What can hang from each mark:
C: J V
J: C H
Q: F L
V: P
K: U
H: J
F: E Q
E: F P
P: E
U: K
L: K

Every row comes from one small tree of marks. The marks that hang from a mark follow it in brackets, in alphabetical order. Every link used is in the known rows. Which tree was each row made from?
Known rows:
C(J(H) V(P(E(F)))): [ 1.069 -2.719 -1.254 -2.277  1.002  1.015 -2.105 -2.032  2.500  0.418
  0.752  3.148 -2.617 -0.325  1.161 -1.535  1.300  2.914  0.218  2.613
  0.913 -0.483]
Q(L(K(U))): [ 1.500  0.804 -0.303 -1.229  5.519  1.881  0.376 -0.437  1.201 -0.436
  1.331 -1.706 -0.182 -0.780 -0.958 -1.939 -0.128 -0.397  1.089  0.846
  0.235 -0.526]
J(C(V) H): [-1.399 -0.763 -0.881  0.263  0.340  0.681 -1.288  1.472  0.510  0.293
  0.990  1.028 -1.930 -1.342  0.405 -1.085 -0.416  0.710 -0.188  1.682
  1.333 -0.276]
F(E(P) Q): [ 1.309 -0.329 -0.530 -1.038  2.310 -0.862 -1.310  0.765  1.671  0.432
 -0.269 -0.080  1.345 -1.223  1.988  1.547 -1.418  1.086 -2.052  0.061
 -0.994 -0.846]
F(Q): [ 0.111  1.391  0.709 -0.665  0.991 -0.199 -0.849  0.818  1.337 -0.061
  1.010 -0.522  0.834 -0.353 -0.136  0.382  0.458  0.467 -1.535  0.508
 -0.442 -0.918]
F(E Q(L)): [ 1.460  0.337 -0.712 -0.921  4.066 -0.113 -1.600  3.071  2.739  0.511
  2.226 -0.310  1.189 -2.198  0.403  0.068 -0.763  0.400 -1.278 -0.372
 -2.610 -0.021]
Q(F): [-0.317  1.161  0.225 -1.247  1.749 -0.155 -0.100  0.724  0.650  0.579
  0.753  0.198  0.485 -0.016 -0.898 -0.949 -0.081 -0.850 -0.117 -0.911
 -1.343  0.711]
C(J V(P(E))): [ 0.730 -1.635 -0.567 -1.248  0.881  0.066 -1.242 -1.556  1.536  1.092
  1.473  2.547 -1.020 -0.522  0.957 -0.751  0.583  1.571  0.553  1.570
  0.345  1.478]
V(P(E(F(Q)))): [ 2.392 -0.022  0.373 -2.408  2.849  0.689 -2.353 -0.800  3.287 -1.189
  0.326  0.982 -0.062  0.507  1.062  0.728  0.252  3.393 -1.162  0.724
 -0.642 -0.847]
H(J(C(V))): [-1.459 -1.071 -1.362  0.273 -0.011 -1.153  0.382  1.109  1.226  2.017
  1.259  0.411  0.102 -0.627 -0.162 -2.176  0.089  0.357 -1.441 -0.437
  0.278  1.165]
L(K(U)): [ 1.013  0.753 -0.102 -1.256  3.468  1.677  0.038 -1.274  0.370 -0.847
 -0.132 -1.322  0.178 -0.729 -0.265 -0.670 -0.652 -0.400  1.112  0.898
  1.957 -0.239]
H(J(C)): [-1.851 -1.321 -0.562  1.389  1.228 -0.896  1.112  1.301  0.564  0.196
  1.076 -0.341  0.591 -0.179 -0.143 -1.396 -0.292  0.406 -0.803 -1.309
  0.574  0.740]
U(K): [ 1.002 -0.354 -0.081 -0.031  0.534  0.612 -0.638  0.134  0.080 -0.081
 -0.808  0.716 -0.162 -0.349 -0.338  0.795 -1.059  0.382  1.296 -0.591
  0.819  0.598]
H(J(C(V(P(E(F(Q))))))): [ 0.947 -0.969 -0.935 -2.115  2.716 -0.405 -1.900  0.392  4.491  0.817
  1.601  1.379  0.000 -0.257  0.870 -1.461  0.266  3.819 -2.584  0.281
 -0.266  0.507]
C(J(H) V(P(E(F(Q(L)))))): [ 1.601 -1.248 -0.722 -2.908  3.855  1.036 -2.562 -0.290  4.644  0.824
  3.382  2.298 -2.435 -0.697  0.571 -2.394  2.094  3.334 -1.356  2.997
 -1.234 -1.553]
P(E(F)): [ 1.583 -0.514 -1.954 -1.593  1.131  0.692 -1.264 -0.506  1.798 -1.198
 -1.289  1.064 -0.219 -0.702  0.622  0.116 -0.441  1.772  0.031 -0.192
  0.029 -0.315]
C(J(H) V): [-1.340 -1.231 -0.891 -0.589 -0.986  0.000 -0.648 -0.431  0.319  1.496
  1.408  1.678 -1.840 -1.174  0.171 -1.713  1.506  0.011 -0.169  2.313
  0.976 -0.573]
L(K): [ 0.158 -0.074  0.023 -1.218  2.033  0.729 -0.238 -0.727 -0.364 -0.261
 -0.667 -0.047 -0.147 -0.297 -0.649 -0.277 -0.139  0.256  0.944  1.682
  1.776  0.948]
J(C(V(P(E(F)))) H): [ 0.962 -2.274 -1.302 -1.483  2.236  1.614 -2.680 -0.198  2.612 -0.829
  0.291  2.509 -2.685 -0.415  1.466 -0.761 -0.608  3.503  0.378  1.976
  1.265 -0.031]
J(C): [-0.821 -0.240 -0.120  1.431  1.350  0.047  0.119  1.024 -0.255 -0.280
  0.703 -0.309  0.111 -0.737  0.110 -0.282 -0.387  0.628  0.298  0.338
  0.395  0.485]
C(J(H) V(P(E(F(Q))))): [ 1.119 -1.225 -0.444 -3.028  1.916  0.721 -2.918 -1.209  3.748  0.354
  1.867  2.766 -1.849 -0.704  1.238 -1.075  1.705  3.321 -1.251  3.137
  0.525 -1.469]

Write each row's tree:
[-0.296 -2.321 -1.021 -0.590  2.101 -0.302 -0.673  0.499  2.430  0.480
  1.414  1.706 -0.643 -0.053  0.842 -0.959 -1.059  1.922 -0.439 -0.477
  0.803  2.082]
H(J(C(V(P(E)))))
[-0.319 -2.094 -0.491 -0.561  2.404  1.536 -2.473  0.824  1.766 -1.348
  0.991  2.353 -2.482 -0.582  1.358  0.058 -1.269  2.048  1.095  1.598
  1.846  0.570]
J(C(V(P(E))) H)
[-0.703 -1.968  0.253  0.198  0.813 -0.905  0.303  0.162  1.314  2.134
  1.999  0.736 -0.608  0.914  0.233 -2.032  0.327  1.594 -1.112  0.037
  0.170  1.666]
H(J(C(V(P))))
[ 3.170  1.386 -0.436 -2.796  6.590  1.392 -0.350 -1.888  3.210  0.358
  0.652 -2.239 -0.045 -0.315  0.074 -2.062  0.794  2.152 -1.922  1.843
 -0.857 -3.092]
E(F(Q(L(K(U)))) P)
[ 1.748  0.712 -0.091 -1.558  1.114 -0.603 -0.687 -1.600  1.949  0.778
 -0.669 -0.632  0.180  0.585  0.897 -0.145  1.035  2.581 -2.944  1.025
 -1.164 -2.650]
E(F(Q) P)
[ 0.201 -0.933  0.611  0.220  0.950  0.182 -0.849 -0.105  0.464  1.630
  1.455  0.698 -0.934  0.089  0.527 -0.929  0.082  1.918  0.013  1.598
 -0.040  1.350]
J(C(V(P)))
[ 1.936 -0.345 -0.789 -2.089  6.493  0.218 -1.132  0.911  2.190  0.639
  0.602 -0.565  0.724 -1.692  0.714  0.096 -1.139  1.558 -1.070  1.661
 -1.013 -0.172]
F(E(P) Q(L(K)))
[ 1.769  1.145 -0.232 -1.539  2.802  0.140 -0.820  0.844  2.987  0.870
  1.801 -0.819  0.104 -0.336 -0.582 -1.641  1.715  1.874 -2.185  0.676
 -2.863 -1.734]
E(F(Q(L)))
[ 0.986 -2.405 -1.771 -1.385  1.872 -0.183 -1.052 -0.399  3.242  0.888
  0.599  1.906 -0.793  0.205  0.870 -1.975 -0.205  3.235 -1.127 -0.107
  0.255  1.394]
H(J(C(V(P(E(F))))))
[ 1.691 -0.606 -1.229 -2.610  7.173  0.343 -0.382  0.877  1.549  1.250
  0.334  0.181  0.376 -1.266 -0.166 -1.124 -1.664  0.147  0.425  0.223
 -1.851  1.387]
Q(F(E(P)) L(K))
[ 3.246  1.694 -1.574 -3.452  7.440  2.391 -1.857 -0.063  4.375 -1.794
  1.031 -1.159  0.336 -1.863 -0.337 -1.320 -0.028  1.768 -0.343  0.934
 -0.126 -1.715]
P(E(F(Q(L(K(U))))))
[-0.686 -2.107  0.827 -0.703 -0.103  0.328 -0.872 -1.557  0.634  1.650
  2.084  2.147 -2.472  0.416  0.692 -1.657  1.650  1.183  0.224  2.868
  1.059 -0.193]
C(J(H) V(P))
[ 1.766  0.865 -1.212 -2.359  2.047  0.404 -2.194  0.368  3.030 -1.329
 -0.332  0.559  0.551 -1.130  0.653  0.579  0.057  2.240 -1.477  0.195
 -0.446 -1.222]
P(E(F(Q)))
[ 1.928 -1.360 -1.371 -1.347  1.962  0.861 -2.212 -0.613  2.275  0.385
  0.144  2.023 -1.366 -0.488  1.180 -0.845 -0.332  3.611  0.030  1.266
  0.047  1.112]
J(C(V(P(E(F)))))
[ 2.172  0.658 -0.300 -1.494  2.987 -0.318 -0.261 -0.657  2.832  1.178
  0.820 -0.957 -0.314  0.474  0.202 -1.319  1.376  2.647 -2.917  0.953
 -2.812 -2.872]
E(F(Q(L)) P)
[ 0.312  1.037  0.106 -2.449  5.743  0.888  0.188  0.950  1.165  0.774
  1.624 -0.183 -0.189 -0.361 -2.243 -2.318  0.172 -0.469  0.962  0.654
 -1.354  1.366]
Q(F L(K))
[ 2.853  0.535 -0.914 -2.138  7.809  1.115 -0.984  0.415  3.005 -0.029
  1.124 -1.793  0.978 -2.073  1.133 -0.402 -1.512  0.712 -0.955  0.794
 -0.669 -1.405]
F(E(P) Q(L(K(U))))
